Each row was made from one small tree. Brackets hold a mark, then the marks that hang from it, in alphabetical order. Every link used is in the known rows. Write each row's tree.
Known rows
{B {H {W K}}}: [ 0.988  0.069 -1.727  1.000 -0.499  1.115  1.218 -2.947  2.790 -0.360
 -2.933  1.487 -0.686  3.381 -1.638 -0.389  0.229  1.633 -4.199 -1.108
  2.249  2.052 -2.667 -3.471  0.235 -2.976  0.965]
{B H}: [-1.408  1.192 -2.008  0.506 -1.224  0.848 -0.226 -1.079  1.328  0.520
 -2.924  2.987 -0.369  1.855  0.248  1.164  1.282  2.281 -1.842 -1.373
  2.903  0.353 -2.375 -1.352  2.317 -2.859  2.088]
{U {K {W {H B} V} {Z S}}}: [-1.830  5.817 -5.663  0.382  0.989 -1.676 -0.932 -1.488  4.983  1.715
  0.316  3.203 -3.261  2.174 -1.124 -1.840  2.825  3.032 -7.083 -0.328
  5.052  0.974 -4.182 -3.878  0.416 -0.456 -1.434]
{Z S}: [-0.149 -0.055 -2.653  1.692  1.501  0.555 -0.922 -0.383  1.891  3.000
 -1.536  3.490 -1.652  0.423 -0.889  1.869  1.997  2.890 -2.586 -1.206
  3.201 -1.479 -2.150  0.674  0.816 -1.347  1.214]
{K U {W H} {Z S}}: [-2.833  4.251 -4.470 -1.481  0.544  0.069  0.319 -0.487  3.454  2.735
 -1.537  0.104 -4.968  3.014  1.332 -1.157  1.713  3.600 -7.084 -1.871
  4.919 -0.043 -2.968 -2.151  3.489 -0.904 -1.798]
{Z {K {W H V}}}: [-2.983  3.961 -4.579 -0.997 -0.582  2.904  0.341  0.300  5.099 -1.630
 -2.956  4.196 -1.220  2.234  0.002  1.291  1.392  1.788 -5.365 -1.321
  4.327  1.124 -3.837 -3.403  1.922 -2.605  1.168]
{Z {K U W}}: [-3.167  0.193 -3.676 -1.741 -0.310  1.780 -0.027 -1.073  3.670 -1.765
 -1.127  3.812 -2.097  3.774  1.021 -2.374 -0.664  2.696 -4.070 -0.810
  3.519 -1.825 -2.976 -1.629  2.166 -1.644 -0.205]
{S {Z {K U {W H V}}}}: [-3.873  5.291 -4.348 -0.866 -0.220  3.160 -0.052 -0.163  5.561 -1.121
 -4.503  3.952 -3.330 -0.477  1.453 -2.381  0.533  3.542 -5.082 -2.111
  3.360  0.215 -3.373 -2.897  4.048 -2.428  0.514]
{K U {W {H B} V} {Z S}}: [-1.739  5.260 -3.489 -0.155  0.202 -0.733  0.024 -1.057  5.137  2.028
 -1.514  3.296 -5.209  2.158 -0.386 -5.727  2.233  2.968 -6.479 -0.920
  5.257  1.881 -4.135 -3.460  1.886 -1.335 -1.846]
{W {H B} K}: [ 0.452 -0.673 -3.431  2.209  0.085  1.644 -0.115 -0.957  3.531  0.597
 -2.083  2.814 -2.327  1.813 -2.326  0.726  2.059  2.637 -3.765  0.104
  2.674  2.024 -4.279 -3.219 -0.168 -3.582  0.787]
{S {Z {K U {W {H B}}}}}: [-3.894  3.277 -4.140 -0.249  0.688  1.705 -1.044 -1.489  5.093 -0.774
 -2.145  3.533 -2.760  0.092  0.388 -3.382  0.979  4.480 -4.568 -1.077
  2.113  0.491 -3.823 -1.991  1.490 -2.639 -0.920]
{B {H {W K V}}}: [ 1.823  1.840 -1.188  1.401 -0.856  1.371  1.888 -2.580  3.804 -0.461
 -4.280  3.135 -1.139  2.758 -1.956 -1.702  0.507  0.818 -4.055 -1.285
  2.854  3.171 -3.183 -4.772  0.388 -3.147  1.506]
{W K}: [ 0.481 -2.201 -2.749  1.450 -0.118  1.868 -0.240 -0.818  2.907 -0.885
 -2.230  2.972 -1.505  1.763 -0.734  0.553  0.626  1.900 -3.041 -0.398
  3.840 -0.356 -2.908 -1.941  0.688 -2.679  1.562]
{H B}: [ 0.421 -0.565 -2.130  2.588 -0.809 -0.009 -1.297 -1.120  2.757  0.181
 -0.795  5.582 -0.651  0.759 -1.698 -1.435  1.906  3.198 -1.396  0.269
  3.134 -0.168 -3.483  0.148 -0.869 -2.505  0.958]
{W {H B} {K U {Z S}} V}: [ 0.760  1.154 -3.249  0.943  1.516  0.697 -0.368 -1.859  5.386  2.453
 -2.308  2.623 -6.279  1.933 -1.103 -5.012  1.997  1.936 -6.285 -0.405
  4.363  2.741 -4.464 -5.378  1.534 -2.126 -0.659]
{K U W {Z S}}: [-2.365  2.063 -3.216 -1.632  0.538 -0.613 -0.554 -1.288  3.362  1.108
 -0.961  1.279 -4.054  2.758  1.104 -4.128  0.794  3.299 -6.047 -1.825
  5.596 -1.446 -2.430 -0.907  3.035 -0.421 -1.483]
{W H}: [-0.651  1.515 -3.544  1.362 -0.730  1.631  0.187  0.379  1.918  1.301
 -3.522  3.186 -1.965  0.868  0.164  3.443  2.475  3.250 -2.956 -0.974
  3.087 -0.307 -3.132 -1.046  2.088 -2.967  1.350]
{Z {K U} S}: [-1.271 -2.257 -3.475 -0.368  2.530  1.447 -0.857 -1.201  3.172  1.944
 -0.372  3.363 -3.059  1.673  0.337 -0.761  0.196  2.459 -3.564 -1.173
  2.022 -1.963 -2.300 -0.935  1.575 -1.008  0.544]
{B {H {W {K U Z} V}}}: [ 1.488  2.240 -1.312 -0.521 -1.174  0.583  1.524 -3.607  4.654 -0.966
 -4.533  1.864 -3.999  4.145  0.322 -6.663 -0.264  1.028 -5.746 -1.253
  4.350  2.847 -3.422 -6.056  2.277 -2.517 -0.449]
{Z K}: [-1.165 -1.893 -3.382  0.074  0.537  2.151 -1.383 -0.682  3.549 -1.131
 -1.005  3.830 -0.025  0.925 -0.168  0.953  0.839  2.030 -2.466 -0.355
  2.967 -1.372 -2.817 -0.966  0.751 -2.272  1.846]

Write each row's tree
[-2.401  3.104 -4.099  0.263 -0.334  1.650 -0.160 -0.447  5.842 -1.402
 -1.661  5.601 -1.212  2.272 -1.679 -0.768  2.168  1.893 -4.887 -0.242
  3.599  2.243 -4.709 -3.442 -0.088 -3.051  0.486] : {Z {K {W {H B} V}}}
[ 1.438  1.907 -1.891 -0.191  0.926  0.017  1.225 -3.729  4.872  1.863
 -3.389  1.154 -4.526  3.469 -0.575 -5.639  0.172  0.975 -6.417 -1.460
  3.882  2.929 -3.008 -5.623  2.464 -1.643 -0.557] : {B {H {W {K U {Z S}} V}}}
[ 0.653 -0.025 -3.012  0.583  1.584  1.289 -1.076 -1.618  4.913  1.007
 -2.157  1.741 -3.233  0.526 -1.117 -2.046  1.538  1.224 -5.471 -0.781
  6.048  1.151 -3.150 -3.755  1.295 -1.494  1.260] : {W {K {Z S}} V}
[ 3.011  0.130 -1.957  1.590  1.729 -0.738 -0.124 -3.728  6.178  1.218
 -1.255  3.481 -5.033  1.979 -2.562 -8.126  0.796  1.940 -6.165 -0.039
  4.192  2.228 -4.133 -4.370 -1.045 -1.471 -1.654] : {H B {W {K U {Z S}} V}}
[-3.631  1.659 -3.822 -0.534  0.675  2.391 -1.910 -1.061  4.461 -2.141
 -1.713  2.899  0.052 -1.065  0.135 -0.786  0.469  3.653 -3.987 -1.604
  3.591 -1.295 -2.304  0.099  1.358 -2.186  0.890] : {S {Z {K W}}}
[-3.039  0.052 -4.158 -0.763  2.017  1.424 -0.869 -0.975  3.914  1.048
  0.563  2.746 -0.657  1.549 -0.723  1.337  0.953  2.052 -4.603 -1.417
  3.593 -0.757 -2.333 -0.354  0.368 -0.717  0.541] : {Z {K W} S}
[ 0.272 -0.930 -3.016  1.732 -0.120  1.241  0.602 -1.425  3.506  0.742
 -2.326  3.516 -4.813  3.183 -1.133 -2.596  1.072  2.988 -3.873 -0.045
  2.309  1.518 -4.150 -3.972  0.978 -3.128 -0.048] : {W {H B} {K U}}
[-2.816  2.836 -4.214 -0.480  1.551  1.219  0.352 -1.013  5.315  1.810
 -1.001  4.964 -4.349  2.511 -1.129 -3.285  1.517  2.473 -5.719 -0.652
  2.594  1.658 -4.095 -3.639  0.962 -1.548 -0.726] : {Z {K U {W {H B} V}} S}
[-3.082  4.776 -6.416 -1.284  1.498 -0.919 -0.821 -1.070  3.395  2.528
  0.104  0.124 -3.001  2.761  0.250  2.423  2.153  3.357 -7.587 -1.189
  4.873 -1.156 -2.938 -2.680  2.162  0.034 -1.409] : {U {K {W H} {Z S}}}
[-2.164  5.558 -3.926 -1.381  0.061  0.212  0.668 -0.621  4.246  2.164
 -3.129  2.295 -5.501  2.312  1.167 -2.825  1.774  2.791 -7.009 -2.120
  5.847  0.852 -3.399 -3.439  4.139 -1.013 -1.168] : {K U {W H V} {Z S}}
[-2.517  4.356 -4.755 -0.850  0.256  0.236 -0.763 -0.350  3.385  2.424
 -1.323  0.107 -2.944  1.965 -0.044  1.642  2.462  3.158 -6.848 -1.799
  5.707  0.578 -2.827 -1.590  2.165 -1.101 -0.744] : {K {W H} {Z S}}
[-3.333 -0.069 -4.019 -1.389  1.674  1.200 -0.133 -1.154  3.378  0.952
  0.094  3.098 -2.997  2.857  0.338 -1.443 -0.170  2.773 -5.099 -1.458
  2.938 -1.837 -2.408 -1.062  1.884 -0.295 -0.507] : {Z {K U W} S}
[-1.938  3.544 -4.093  0.469 -1.287 -0.285  0.463 -0.834  3.404 -1.600
 -1.638  5.474 -0.964  2.994  0.030 -0.445  1.193  2.629 -4.166 -0.536
  4.849 -2.199 -3.262 -2.483  1.181 -0.588  0.635] : {U {K {W V}}}
[-3.875  1.554 -3.359 -1.294  0.457  2.053 -0.908 -1.484  4.257 -1.995
 -2.370  3.198 -1.984 -0.082  1.502 -3.446 -0.479  3.998 -4.117 -1.673
  3.066 -1.774 -2.547 -0.420  2.588 -1.871  0.029] : {S {Z {K U W}}}
[-4.417  3.297 -4.494 -1.470  0.190  2.876 -0.377 -0.759  4.528 -0.711
 -3.442  2.219 -2.769 -0.070  1.781 -0.849  0.400  4.056 -5.293 -2.181
  2.427 -0.606 -2.917 -1.783  3.524 -2.321 -0.277] : {S {Z {K U {W H}}}}
[-2.089  5.809 -5.285 -0.165 -1.009 -1.318 -0.636 -1.335  5.239 -1.044
 -0.916  3.869 -2.668  2.956 -0.239 -2.674  2.570  2.856 -6.273  0.110
  5.539  0.999 -4.729 -4.703  0.824 -1.434 -1.010] : {U {K {W {H B} V} Z}}
[ 3.079 -0.095 -1.435  3.484 -0.372  0.633  0.740 -2.650  5.496 -1.228
 -2.240  5.799 -1.666  1.584 -3.747 -4.271  1.401  1.680 -3.825  0.428
  3.287  2.418 -4.438 -3.203 -2.726 -2.925  0.507] : {H B {W K V}}
[-2.848  4.413 -5.982 -1.290 -0.840 -0.453 -0.702 -0.803  3.556 -0.499
 -0.912  0.667 -2.339  3.779  1.405  1.369  1.749  3.260 -6.564 -0.653
  5.280 -1.435 -3.398 -3.183  2.458 -0.980 -1.057] : {U {K {W H} Z}}
[-1.284  4.311 -2.927 -0.565 -1.749  0.202 -0.626 -0.536  4.838 -2.108
 -2.773  3.604 -1.397  2.032  0.547 -3.486  1.513  1.994 -4.979 -1.098
  7.226 -0.039 -3.412 -2.040  2.205 -1.654  0.274] : {K {W V} Z}
[-1.938  2.741 -3.560 -0.732  0.774 -0.307 -1.438 -0.968  3.634  0.959
 -0.093  0.966 -2.040  1.561 -0.175 -0.971  1.788  2.834 -5.660 -1.604
  6.101 -0.831 -2.391 -0.329  1.260 -0.669 -0.630] : {K W {Z S}}
[-2.704  3.942 -5.579 -0.522 -0.637 -1.422 -1.633 -1.492  4.053 -0.619
  0.440  1.992 -2.253  3.447 -0.196 -0.912  2.517  3.705 -6.249  0.386
  4.662 -0.249 -4.163 -3.124  0.599 -1.435 -1.675] : {U {K {W {H B}} Z}}
[-1.995  5.697 -3.636 -1.741 -2.351  0.573  0.907 -0.012  4.662 -0.961
 -3.652  2.638 -4.583  3.425  2.097 -3.419  1.440  2.868 -6.232 -1.465
  6.274  0.736 -3.857 -3.883  4.486 -1.884 -0.867] : {K U {W H V} Z}
[-2.098  2.100 -2.952 -1.818 -1.642 -0.034 -0.447 -1.176  3.504 -1.627
 -1.705  1.975 -3.377  3.474  1.910 -4.606  0.482  3.235 -4.939 -0.942
  5.961 -1.808 -3.048 -1.343  2.850 -1.345 -1.264] : {K U W Z}
[ 2.219 -0.863 -2.510  0.800 -0.221  0.775 -0.355 -2.773  4.977 -1.401
 -2.072  0.928 -2.031  2.213 -1.169 -1.860  0.531  1.859 -5.784 -0.195
  4.890  0.691 -3.327 -2.741 -0.414 -2.441 -0.436] : {H {W {K Z}}}
[-1.793  5.825 -4.032 -0.966 -1.895  0.983  0.139  0.245  4.840 -0.973
 -3.611  2.707 -2.636  2.119  0.870 -0.823  2.218  2.427 -5.982 -1.495
  6.908  1.476 -3.892 -3.116  2.938 -2.205  0.044] : {K {W H V} Z}
[-2.709  4.004 -5.892  0.210  1.454 -2.008 -1.461 -2.058  3.923  2.100
  1.347  1.659 -2.838  3.012 -0.995 -0.408  2.791  3.647 -7.207 -0.220
  4.295 -0.170 -3.611 -2.761  0.206 -0.451 -1.974] : {U {K {W {H B}} {Z S}}}
[-1.635  5.212 -3.210 -0.584 -1.874 -0.364  0.305 -0.603  5.333 -0.945
 -2.755  3.937 -4.642  2.858  0.555 -6.385  1.877  2.981 -5.824 -0.450
  5.515  1.791 -4.724 -3.740  2.437 -2.451 -1.635] : {K U {W {H B} V} Z}
